What can hang from each mark:
J_791: J_361
J_28: J_782
J_782: J_361
J_702: J_361
J_407: J_361
J_260: J_361
J_864: J_361
J_751: J_361
J_72: J_361
J_361: J_72 J_260 J_702 J_782 J_864

Each row was made from one small tree. Brackets hold a mark, then the marks that hang from it, in the order of their numbers. Every link used is in the known rows. Write each row's tree.
In the rows, 128 means zero.
Known rows:
{J_751 {J_361 J_260}}: [131  99 122  99 165 122 127 127 133 166 134 126 171 128 182  66 110 121
 119]
{J_260 {J_361 J_72 J_702 J_782 J_864}}: [135 147 144  77  78 107 118 131 156 126 143 106 123  68 234 128 104 147
 105]
{J_72 {J_361 J_260 J_702 J_864}}: [137 124 141  50 107 126 114 138 163 125 142 117  99 112 178  86 105 125
 111]
{J_28 {J_782 {J_361 J_72 J_702 J_864}}}: [139 105 115  78  52 148 110 140 155 120 156 107  80  92 187 153  94 126
  94]
{J_361 J_72 J_260 J_702 J_782 J_864}: [138 126 120  53  39 104 117 125 160 128 143 113 157  65 198  82  97 140
 106]
{J_864 {J_361 J_72 J_260 J_702 J_782}}: [156 122 114  49  78 105 113 123 109 129 144 142 163  85 187  83  90 147
 132]
{J_751 {J_361 J_72 J_260 J_702 J_864}}: [137  98 135  50 110 130 120 132 163 156 146 112 155  82 216  85 101 132
 101]
{J_791 {J_361 J_864}}: [116 130 118 129 135 125 123 133 184 135 132 100 127 112 206 132 142 137
 107]
{J_260 {J_361 J_702}}: [129 145 160  66 134 133 127 136 118 134 133 120 110 113 202 136 121 126
 131]
{J_782 {J_361 J_72 J_260 J_702 J_864}}: [135 109 154  53  35 123 116 135 159 128 144 112 130  82 201  84  86 129
 107]
{J_407 {J_361 J_72 J_702 J_782}}: [167 126  95  78 117 116 123 125  91 138 142 137 161  76 169 157  93 135
 114]
{J_407 {J_361 J_72 J_260 J_702 J_782 J_864}}: [174 118  99  57  81 110 116 127 145 142 145 131 183  56 206  93  78 139
  97]
{J_407 J_361}: [164 120 108 131 170 134 127 130 112 143 130 146 153 119 137 138 109 126
 118]
{J_260 {J_361 J_782}}: [129 147 131 126 134 100 126 123 126 135 132 120 138 113 201 108 113 136
 123]
{J_407 {J_361 J_260 J_782}}: [168 118  87 106 137 103 124 120 115 152 135 146 197 103 173  73  88 128
 115]
{J_751 J_361}: [129 106 119 126 181 128 129 129 129 159 132 125 145 129 164 131 123 127
 120]
{J_702 {J_361 J_864}}: [128 114 119 118 130 127 123 132 171 127 133 110 130 111 217 143 114 137
 115]
{J_407 {J_361 J_864}}: [167 118 110 137 150 133 122 135 162 139 133 139 147 101 156 138 107 136
 104]
{J_72 {J_361 J_782}}: [130 134 105 132 142  98 121 124 117 122 136 123 107 131 140 123 113 132
 120]
{J_791 {J_361 J_72 J_260 J_782 J_864}}: [120 126 102 109  84  93 117 121 178 138 142  95 172  82 238  59 116 142
  94]

Which tree is each row?
[130 106 147 106  72 116 121 126 120 132 138 123 146 113 163  56  91 121
 117]	{J_782 {J_361 J_72 J_260}}
[138 130 117  52  90 100 113 131 160 127 144 115 117  97 195  86  97 133
 109]	{J_72 {J_361 J_260 J_702 J_782 J_864}}
[134 150 139  73  97 107 121 133 165 132 138 111 123  81 238 136 109 143
 114]	{J_260 {J_361 J_702 J_782 J_864}}
[133 130 112  43  79 105 124 124 119 137 135 125 162  98 182  91 104 127
 130]	{J_361 J_260 J_702 J_782}
[137 121 143  52  57 129 118 131 163 126 142 115 139  80 180  82 106 132
 109]	{J_361 J_72 J_260 J_702 J_864}
[134 106 150 112  52 115 116 129 170 129 141 115 139  95 182  55  88 132
 101]	{J_782 {J_361 J_72 J_260 J_864}}
[134 105 108  46 113 105 123 122 112 161 146 117 179  86 215  86  94 130
 114]	{J_751 {J_361 J_72 J_260 J_702 J_782}}
[131 148 141  71  98 108 123 126 107 129 141 114 129  84 215 127 107 137
 121]	{J_260 {J_361 J_72 J_702 J_782}}
[170 127  92  79 116 116 121 133 149 142 138 134 155  72 192 166  96 142
 107]	{J_407 {J_361 J_702 J_782 J_864}}
[133 146 134 131 113  99 121 128 175 131 134 113 133  95 219 108 110 147
 107]	{J_260 {J_361 J_782 J_864}}
[129 117 150  75  71 129 123 134 106 124 139 118 109 102 165 148 101 125
 124]	{J_782 {J_361 J_72 J_702}}
[137 128 115  49  59 103 119 128 168 133 138 118 156  80 201  92 102 137
 114]	{J_361 J_260 J_702 J_782 J_864}
[152 125 105 136 111 103 117 121 115 121 138 143 148 100 150 118 104 155
 128]	{J_864 {J_361 J_72 J_782}}
[113 140  97  67 122 108 125 129 122 140 133 102 142 101 223 160 134 132
 126]	{J_791 {J_361 J_702 J_782}}
[154 113 133 107 113 123 115 125 123 127 139 147 156 112 151  55 100 142
 128]	{J_864 {J_361 J_72 J_260}}
[129 119  94 120 113 102 123 126 168 128 135 108 148  96 234 144 105 144
 112]	{J_702 {J_361 J_782 J_864}}
[155 121 103 103 115  97 116 121 128 134 135 148 173 113 172  63  96 146
 134]	{J_864 {J_361 J_260 J_782}}
[156 124 110  44  97 105 115 127 118 135 137 146 162  99 191  91  94 144
 140]	{J_864 {J_361 J_260 J_702 J_782}}
[169 121  92  47 120 111 123 126 103 152 137 143 187  89 192 101  86 125
 120]	{J_407 {J_361 J_260 J_702 J_782}}
[128 106 124  90 115 122 123 121 117 131 139 116 162 113 212  70 100 124
 119]	{J_702 {J_361 J_72 J_260}}
[132 105 126  95  96 121 118 126 167 128 141 108 156  96 231  71  97 135
 104]	{J_702 {J_361 J_72 J_260 J_864}}
[129 111 100  91  99  97 122 115 115 133 141 114 180  98 230  70  90 133
 118]	{J_702 {J_361 J_72 J_260 J_782}}
[168 123  86 138 133 108 121 128 159 141 134 137 165  86 174 137  97 144
 100]	{J_407 {J_361 J_782 J_864}}
[153 129 111  77  94 111 117 127 105 121 141 140 137  87 169 147 101 152
 134]	{J_864 {J_361 J_72 J_702 J_782}}
